Each row comes from the steps of one path. Every step used is in the known rows, and no mark comes twice. Write the path behind each row, first mark first.
Known rows:
vapu, pemi, rege, disod: [-33 -30  26   8  11  -9 -12  13   3  21  18  -7  -6  -6 -21   3  35  -1
  14   3 -10   3  16  23  -7   6 -24 -28  -7 -19  17  17  23   4   2   9
   1   2   2  -2  -9   4  13   9 -12  12   7 -49   8   7 -12 -15  21  -6
  14  -4 -21   9]
zezin, vapu, ranereg: [-12 -19  22  -5  11  -3  12   5   5  14 -12   9 -16  -2 -11  12  17   6
  18  10   3   6   2  15   1   8  -3 -34   3  13  -5  10   3 -13   6  10
  -7  -9  14 -12  -5  11   7  14 -21   2  10   0   3  12  -7 -16   9 -24
  16  15 -16  15]
melim, ranereg, vapu, pemi: [-24 -34  23   8  19 -12   9  11   1  17  -8   4  -3   0  -8  -7   1   1
  13   1  27  10  25  17  -8   6 -19 -23   3  -5  -9  16  32   1  11  16
   0  -6  -9  -9  -2  11   8   9   2  14   8 -24   6   3  -8 -12  16  -8
  -7   6 -31  14]
poze, pemi, rege, disod, vapu: [-25 -34  14   4  10   0  -7  37   4  19  12  -9 -13  -9 -11 -14  31  -7
  19   6  16  12  14  20  -3  17 -12 -34 -13 -30  20  14  35   3   8  13
  -4  -2   1  -7  -3   7   7  11   4  -4  27 -41  12  -1 -10 -23  19  -2
  45  -2 -12   6]
mosi, vapu, pemi, poze: [-27 -24  18  22   9 -13  -2  12   3  17  -1  12 -10  -3 -17  -8  12   4
  18   8  13  -3  15  23 -15  19 -27 -32   8 -16   4  15  22   5   7   5
  -6  -7   2  -3   4  13   2  13  -5  16  15 -27  45   7 -23 -15  11 -13
  12   5 -41  15]
poze, pemi, melim, ranereg, vapu: [-19 -32  10  10  16  -8   9  21   3   7 -20  11  -5   2  -5 -16  11  -5
  15   8  40  21   8  18  -7   6 -15 -27   7  -6 -10  13  25   4  15  23
 -12  -6  -5 -12  -5  18   6   7   8  -3  26 -14  18  -3  -6 -13  28 -10
  16   6 -23  11]
nozeve, fosef: [-13 -28  19   7  21  -1   5   1   0   6  -4  15 -11  -4 -15  -5   6   9
  13  17  10   8  -5   2   0   9  -5 -28  -7  -1   5  19   5  -8  14   3
  -3   2  22 -12  -5   3   3   9  -8 -19  10 -25   4   0 -13 -11  17 -12
  31   9  -5   8]
fosef, nozeve, melim, pemi, rege, disod, vapu: [-20 -25  27   8  13  10 -14  20   4  19   5 -12 -10 -11 -15   0  31 -27
  26   8   9  23  40   7   9  27 -22 -36 -19 -18  13  15  42   3  16   6
 -11  11 -16 -11 -17  10  20  11  10  -8  38 -42  12   0 -29 -33  13   5
  48   7  22   6]
rege, disod, vapu, mosi: [-17 -10  19 -10  10  -2  -7  11  10   4  14  -5  -6  -8 -15   5  27  17
  13   5  15   8  13  14   4   7 -12 -37 -15  -5   9  13   7  -2   7   9
  -4  -3  -8  -1   1  11  17   7  -1   7  20  -6  -3  -4  -8 -25  16   2
  51   1 -13   1]
melim, nozeve: [-15 -30  20  14   9   0   3  11   3  14 -11  11  -6  -2 -18   1  -2   1
  13  14  13   6  10   5   0  21  -4 -30  -6   3  -3  15   1  -8  14   3
  -2   1   4 -12  -3   8  15   8  -7  14  11 -26  24  -2 -13 -20  18 -14
  13   0   4   9]
ranereg, vapu: [-15 -24  17   2  11 -14   9  24   4  13  -7   6  -4  -1  -9  -2   8  -5
  13   5  20   6   9   8   5   5 -10 -26   0   4  -2  15   4  -4  12  16
  -5  -4  -1 -10  -4   7   8  11 -10  -4   9 -14  -7   2  -5  -9   9 -16
  32   1 -14  11]
rege, pemi, melim: [-21 -20  20  18   9 -10  -1  14   6   6   1   7  -1  -5 -23  -4  11  -9
  12  12   9  25  -3  19   1  -4  -3 -24   8  -5  -4  19  13 -10  11  16
 -14  -7 -23  -7  -3  17   9   8 -11 -16   9 -13  26   0  -8  -8  31 -11
  21   2 -12  10]
fosef, nozeve, melim: [-11 -12  36   3  19   5   5   5   3  13  -5  10  -9  -6 -14   4  -4 -17
  17  18  -2  19   6  -3   9  25  -3 -28 -15   2  -5  13   7  -1  14  14
  -7  11  -3 -19  -2  13  15   7   4 -15  24 -17   9   5 -13 -26  30 -14
  17  15  13   8]
melim, nozeve, fosef: [-13 -41  20  16  17   6   0   1  -1  16 -11  16  -8  -1 -13  -3  -4  14
  15  16  12  12  12   0  -3  17  -1 -33  -7  -1  -1  16   6  -3  17  -3
  -4   7  17 -13  -4   5  10   6 -12 -13  18 -32  23  -5 -19 -20  15  -8
  23   4  12   7]
disod, vapu: [-14 -15  15   6  14  -5   4  21   6   5  -1   5  -8  -6 -12 -12  17  -1
  15  10  15   4   9   5   5  17  -3 -30  -5  -2   3  16  13 -11   9   7
  -5  -6  -2 -11  -2  13   4  13   3   7  15 -19  16  -3 -12 -12  12 -11
  42   7 -10  11]
fosef, nozeve, melim, ranereg: [-10 -19  43   6  28   9   8  -4  -1  17  -9  12 -11  -8 -17   4 -10 -16
  17  20  14  13  17   4   2  30  -7 -29 -15   0 -13  13  21  -1  13  12
  -3   9  -4 -21  -4  14  17   8  16   0  17 -11  18   5 -14 -30  35 -12
 -13  16   8   7]
rege, disod, vapu, pemi, melim, nozeve: [-28 -23  19  10   7  -3 -14   8  12  16   3  -1  -1  -2 -10  -4  39   5
  15   1   3  25  26  14   0   7 -13 -37  10 -15   4  12  33   9   7   2
  -6   3 -28   1  -7  21  20   5  -2  15  28 -40  57 -15 -15 -20  23   9
  18   0  -7  13]
disod, rege, pemi: [-12 -26  27  14  10  -9   7  33   5  22  -2  -8  -3 -11 -24  -6 -14  -7
  12  15  15  11   6  18  -3  10  -7 -24 -12  -2  -4  27  13 -10  12  15
 -11 -13 -13 -10   2  15   1  15 -10  -4   8 -42  15   1  -6 -14  17  -4
  28  -2 -14  11]
poze, pemi: [-18 -31  17   4  15   0  11  25   3   4  -4  14  -6   0 -14 -10  -3  -8
  11  16   7  14  -5   9  -1  18 -10 -26  -6  -7   4  14   8  -8  12  15
  -1  -2  15 -14   2  14   5   9   1  -2  17 -25  -1   4  -9 -13  27 -16
  25   5 -16  10]
nozeve, melim: [-15  -1  28   8  19  -5   4  14   4   3  -3   8  -6  -5 -19   7   1 -12
   6  21   4  18   1   5   3   7  -6 -28  -5   7  -3  18   7  -7  12   7
  -5   8  -5 -13   0  12  11  10   5 -13  10 -23  15   7  -4 -12  26 -18
  10  10   2   7]
ranereg, vapu, disod, rege, pemi, melim: [-15 -21  14  11   2 -14  -9  36   5  19 -15 -20  -2  -5  -9  -2   3   3
  21   2  32  33   8  18   5 -13 -11 -31  -1   0  -8  23  27   3   8  18
 -20 -15 -39  -9   9  18   7   8 -15   0  15 -39  24  -3   0 -15  18  11
  23  -8 -18  15]
fosef, nozeve, melim, ranereg, vapu: [-10 -23  36   4  24   2  10   4   0  23 -15   8  -8  -4  -6   2 -12 -17
  21  11  25  15  23   4   3  22  -9 -26 -12  -1 -20  13  27   6  16  20
  -7   8 -10 -21  -8  11  17   8  10  -9  23 -10   4   0 -13 -26  24 -11
   0  14   4   9]
rege, pemi, vapu: [-20 -36  26  15   9 -14  10  26   6  16  10   2 -10  -5 -28  -8  11 -21
  14  11  10   8   2  20  -4  10  -5 -23   1 -11  13  19  24  -9   7  16
  -7  -8  -2 -10   0   8   8  11 -15 -11   2 -20  -7   2 -12 -12  23 -15
  10   3  -4   6]
vapu, ranereg: [-14 -16  29   1  17  -3  15   9   1  11  -4  12 -11  -3 -15   8   5  15
  18  13   2   9   3   6   0  15  -5 -29  -2  10 -11  13   9  -9   9  13
  -4  -4  18  -8  -1  10   7  11 -14  12  14 -17   7  10  -7 -13  11 -19
  19  15 -10   7]
nozeve, melim, pemi, rege, disod, vapu, mosi: [-22  -5  14   5  10   5 -19  15   6   3   9 -18  -4  -9 -19   4  28  -3
  15   7  16  25  27  16   3   7 -27 -39 -18 -10  18  15  32   0  16  -1
 -14   8 -12   0  -7   7  18   8  11   2  29 -37  -2   7 -16 -33  12   4
  41  -1  10   0]
mosi, vapu: [-16 -16  19  12   7  -9   1  13   3   2 -13  16 -14  -7 -14  -7  11  -4
  19  10  25  -3  11  14  -6  11 -14 -31  -6   3  -1  14  10  -4  11   5
  -3  -8  13  -8  -1  15   9  12  -6   7  10 -19  26   7 -17 -10   9 -17
  28   5 -33   9]
ranereg, vapu, zezin: [-16 -12   7  -4  11 -13  18  18   5  11 -10   5  -5  -1  -9   3  19  -1
  19   3   1   7   8  12   0   6 -20 -24   1  10  -9  17   3 -10  12   9
  -3  -6   8 -10 -11   9   2   9 -23  -9   8 -26  -3   7   7 -25   5 -15
  23  10 -30  10]
mosi, vapu, disod, rege, pemi, melim, nozeve: [-13 -25  19  27  -6  -3 -22  24   4  22 -28  -7  -8  -8  -9  -4  -9  12
  28   6  42  27  23  22  -4   0 -13 -40  -6  -2  -8  19  37   6  10   1
 -21 -18 -24  -7   5  24  16   8 -12  11  23 -47  75  -3 -18 -28  20  14
  12  -4 -14  13]
nozeve, melim, pemi: [-18  -8  21  12  14   0   5  13   2  -6 -10   6  -1  -2 -21   0  -2 -17
   7  17  11  24  14   3   4  12 -18 -25  -4  11   2  17  11 -14  21   0
  -7   6  -2  -9  -1  14  12  11  10  -5  16 -33   1   9 -15 -14  13 -14
  20   8  11   7]

Write each row's path:
[-14 -18  12   9   3  -8 -15  27   9  15 -20 -15  -7  -7 -13   3  17   0
  19   9  24  28  -8  26   6  -8  -2 -35  -2   3   0  19  11  -9   3   9
 -19 -19 -30 -13   5  20   4  10 -15  -3   9 -27  32   4  -3 -19  29   0
  23  -3 -17  21]
zezin, vapu, disod, rege, pemi, melim
[-23 -20  29  12  23 -10   7   5   2  17  -7   0  -2  -1  -9  -1  -7  -9
   8   7  15  22  22  14  -5   2 -18 -24   1  -1 -14  16  38   5  13  15
  -4   6 -18 -12  -2  13  11   7  16  -6  14 -29  16   9  -4 -13  21  -7
 -17  12 -15  11]
nozeve, melim, ranereg, vapu, pemi
[-25 -23  11  12  15  -9   2  17   8  24  12  -3  -7  -3 -16 -13  22   4
  14   7  -7   3  10  15  -7  25 -14 -34  12 -23   6  14  25  -5   5   9
  -9  -4 -17  -6   8  10  -1  13   3  21  17 -28  34   0 -16 -17  13  -6
  25   5 -16  16]
disod, vapu, pemi, poze
[-26 -27  17  15  15 -10   5  17   4  21   9   6  -4  -1 -21  -2  14   3
   9  13 -16   4   3  16 -11  22 -23 -30   8 -14   5  17  10  -3   7   9
  -6  -1  -2  -5   7   9   0  11  -2  19   7 -25  20   5 -15 -17  17 -14
   8   3 -19  15]
vapu, pemi, poze
[-21 -32  10   2  14  -5   4  29   1   8  -3   5 -18   1  -7  -7  12  -4
  20  10   5  14  -4  12   2  18 -15 -33  -4 -10  23  12  22   0   4  13
  -3  -3  15 -20  16  12   8   4  -8  17  15 -28  -9   2  -9 -22  26  -5
   4   4  -5   9]
poze, pemi, vapu, disod
[-18 -14  13   1  17 -12  15  11   6   8  -3   8 -13  -3 -20   4  35 -14
  19  11 -13  -7   0  12  -7  20 -16 -26   2   5   8  21   2 -13   6   4
   0  -6  27 -10  -8   9   3   8 -24   6   0 -30   2   3  -1 -26  13 -17
   4  15 -20   9]
pemi, vapu, zezin
[-18 -16  26  -2  10  -4  -2  21   8   7  11   0  -6  -9 -17  -3  31   2
  12   8  11   1  17  12   6  11  -9 -32  -9 -11   9  15  15  -4   7   9
   0  -2  -7  -3  -1  11  15  12  -2   1  11 -16   4 -10 -11 -15  13  -1
  41   3  -8   7]
rege, disod, vapu
[-31 -34  21   7   8 -17  -8  19   5  31  14 -12  -3  -3 -15   1  31  -6
  16  -6   6   5  28  24  -7  -3 -27 -27  -3 -19  13  17  28  12   6  12
  -3   1  -9  -1  -7   4  13   9 -17  -3  11 -39  -2   5 -10 -13  11  -3
  19  -7 -23  10]
ranereg, vapu, pemi, rege, disod
[-15 -20  23  15  16   8   4  15   0  16  -3   7  -6  -2 -20   3  -2 -19
  16  19  -4  18  14   1   4  35 -23 -32  -3 -10  -1  13  14  -4  21   6
 -12  10  -2 -15  -3  10  12  11  12   2  28 -24  12   3 -30 -31  17 -10
  26  10  17   9]
fosef, nozeve, melim, pemi, poze
[-16 -29  15  19  16   2  -6  -9   3  11 -16  17  -7   1 -13  -3  11  13
  15  15  17  20   2  -2  -1  12  -4 -36   6   2  -1  17   9   2  16  -5
 -13   7   9  -9  -7  10  12   3 -13 -16  25 -28  47 -10 -18 -19  24  -8
  22   5   7  10]
pemi, melim, nozeve, fosef
[-13 -37  17  21  10   7 -16   8   1  28 -20  -6  -6  -5  -9  -2  -9  20
  20  12  23  41  10  11   1   2  -2 -39  -7  -7  -4  24  29   3  12  -1
 -20  -6 -15 -12   4  13   9   4 -15 -10  26 -57  58 -10 -11 -28  28  18
  16  -3   9  13]
vapu, disod, rege, pemi, melim, nozeve, fosef
[-10 -18  12  -1  10 -11  -2  30   2  20 -19 -14  -7  -4   0   1  -3   7
  22   4  31  10  15   8   7   4 -13 -34 -13   9  -4  21  14   5   7  12
 -11 -12  -8 -14  12   8   6  11 -18  20  11 -40   7   1  -2 -19   6   5
  27  -6 -17  13]
ranereg, vapu, disod, rege
[-27 -38  19   7   9  -3  -6  29   2  16   9  -2 -10  -5 -17  -4  21  -9
  15   9   8   7   7  21  -6  15 -19 -30 -13 -22  18  15  19   2   9  13
  -1   1  11  -6  -2   4  12  10  -6  -1  14 -41  -6   3  -7 -24  27 -10
  25  -4 -14   4]
poze, pemi, rege, disod
[-25 -28  15   7  12 -12   0   6   9  10  -7   4  -6  -1 -14   3  23  -7
   9   8  -2  14  -1  19  -4   5 -11 -27   7   2   8  11   6  -9   5   7
  -1  -5  -6 -13  -5  13   3  12  -7  -2   7 -18  10  11  -8 -13  21 -20
  11   6 -23  22]
zezin, vapu, pemi
[-15 -20  19   8  19 -14   2   9   3   7 -15   6  -5   0 -10  -6  19  -2
  14   7  44   9  12  15  -2   2 -10 -27   9   4 -15  15  16  -1  13  15
 -11  -5  -8  -8  -6  13  10   8   0  11  13  -9  22  -5  -8  -8  18 -14
   9   6 -25  12]
pemi, melim, ranereg, vapu
[-17 -24  24  17  16   9  -5  10   0  17  -7  -1  -9  -6 -18   1   5 -29
  22  15   7  22  22   2   6  28 -23 -30 -14  -5   6  15  22  -4  21   6
 -10  12   3 -18 -12   7  14  10   5   2  31 -50   8  13 -24 -30  18 -11
  26   7  22   9]
fosef, nozeve, melim, pemi, rege
[-13 -29  19   5   3 -12  -1  42   4  30  -9 -20  -5  -7  -5  -2 -17   3
  21   2  31  25  17  18   6  -3 -10 -28 -13  -3  -5  22  27  -1   9  18
 -14 -17 -25 -13  10  11   6  11 -15  -2  12 -42   0   0  -2 -19   9  11
  29  -8 -15  12]
ranereg, vapu, disod, rege, pemi
[-28 -33  11  16  11 -14  -9   9   7  24  -6  -4 -11  -4 -17  -2  32 -11
  15   7  -1   7   1  23  -7   9 -12 -28   2  -6  17  14  12  -4   4   3
  -7  -4   4 -12 -10   2   2  13 -11   4   7 -37  14  18 -10 -18  20 -22
  10   1 -22  21]
zezin, vapu, pemi, rege
[-12 -16  23   1  15 -11  -3  27   3  18 -12 -10 -14  -6 -12  -1  16   0
  22  11  16  -2   4  11   0  14  -7 -37 -12   3  15  23  13   0   1   6
  -8  -9  10 -14  13  10   5  10 -14  33   3 -41   8  -2  -8 -19  14   0
   4   0  -5  11]
pemi, vapu, disod, rege
[-14 -25  18  16   8  -4  -3  38   1  33   5 -14  -6  -9 -19  -1  -7  11
  18  14  10  13   5  23  -3  15 -13 -35  -8 -15   0  24  18  -6   5  12
 -16 -15 -18 -11  20   8  -1  13  -8  13   8 -40  22   2  -7 -27  18   8
  16  -8 -11  13]
vapu, disod, rege, pemi, poze
[-20 -33  21   8   7  -8   3  26   4  17   6  -4 -15  -5 -17   0  14  -7
  18   8  12  16   1  19   3   7  -8 -29  -3  -8  17  17  31  -7   3  13
  -7 -10  -6 -15   9  10  13   6 -14   7   1 -24  -7   3 -10 -17  22  -2
   0   0   0   7]
rege, pemi, vapu, disod
[-19 -36  21  28   3  -4  -1  16   8  17  -4   8  -1  -2 -22  -2   2  -2
  12  11  13  29  10  17   3   6  -5 -27   7  -4  -6  18  14  -7  15   9
 -14  -4 -22  -7  -7  17  17   6 -12  -3  17 -24  44  -4 -13 -19  28  -8
  12  -3   3  10]
rege, pemi, melim, nozeve
[-28 -21  22   4  13  -7  -4  24   8  25  22  -6  -5  -5 -17  -3  37   9
  12   5  -8   3  18  21  -7  18 -23 -34   5 -28  13  15  26   2   2   7
  -3  -1 -22   1   4   8   6  13   0  16  14 -24  25  -8 -17 -18  12   2
  33   2 -22  11]
rege, disod, vapu, pemi, poze
[-24 -40  16  20  17   1  -9 -11   4  15 -15  13  -4   3 -13  -2  10  13
  15  10   1  30   6   3  -5   6 -11 -33  11  -3  -3  14  21   5  14  -2
 -10   8   1  -9  -9  12  11   1  -9 -11  29 -44  56  -6 -17 -16  27  -3
   7   6  -2  14]
vapu, pemi, melim, nozeve, fosef
[-12 -13  24   8  18   0   2   8  -3  11 -16  -4  -8  -3   1   8  -7   2
  14   9  29  24  21  12   5   2 -14 -31  -8   7  -9  13  30   2  11   7
  -8   1 -17 -17   8   8  17   5  12  12   9 -17   2   6  -1 -20  20  -1
 -18   9  -4   6]
nozeve, melim, ranereg, vapu, disod
[-12 -23  24  11  13 -15  -4  19   6  21 -15 -13   2  -5 -14  -3 -11   9
  18   4  53  24  14  28  -6  -5 -14 -31  -6   1 -19  23  26   2  14  19
 -25 -15 -32  -3   2  18   5   7  -1   2  19 -18  25   0  -1 -22  26   4
  13  -4 -26  11]
disod, rege, pemi, melim, ranereg, vapu, mosi
[-13 -16   9  -3  10  -8  -3   6  11   1  -9   5  -8  -2 -15  12  14   8
  11  11  15   5 -11  17   3   2  -6 -34  -6  12   4  10 -17 -12   8   3
  -8  -4   6 -12  -1   9   9   9 -12  -4   8   0 -12  13  -3 -23  21 -24
  26   1 -17  12]
zezin, vapu, mosi
[-12 -38  25  26  14  -1  -8  13   3  31 -16   2  -1  -5 -18  -7  -7   9
  19  13  24  33   8  10  -8   6   4 -35  -3  -7  -7  26  25   1  17   4
 -21  -3 -14  -8  -5  16   6   8 -15 -27  26 -49  63 -11 -14 -18  26   5
  31  -2   6  11]
disod, rege, pemi, melim, nozeve, fosef
[-13 -26  18   0  16 -10   7   4   2  10  -8   3  -5  -2 -10   2  -7  12
  15   5  43   7  15  17  -3   3 -16 -30 -10   6 -11  13   8  -1  15  14
  -8  -5  -1  -9   3   6   9   6   2  20  10   1 -11   5  -2 -24  15 -11
   3   1 -22   6]
melim, ranereg, vapu, mosi
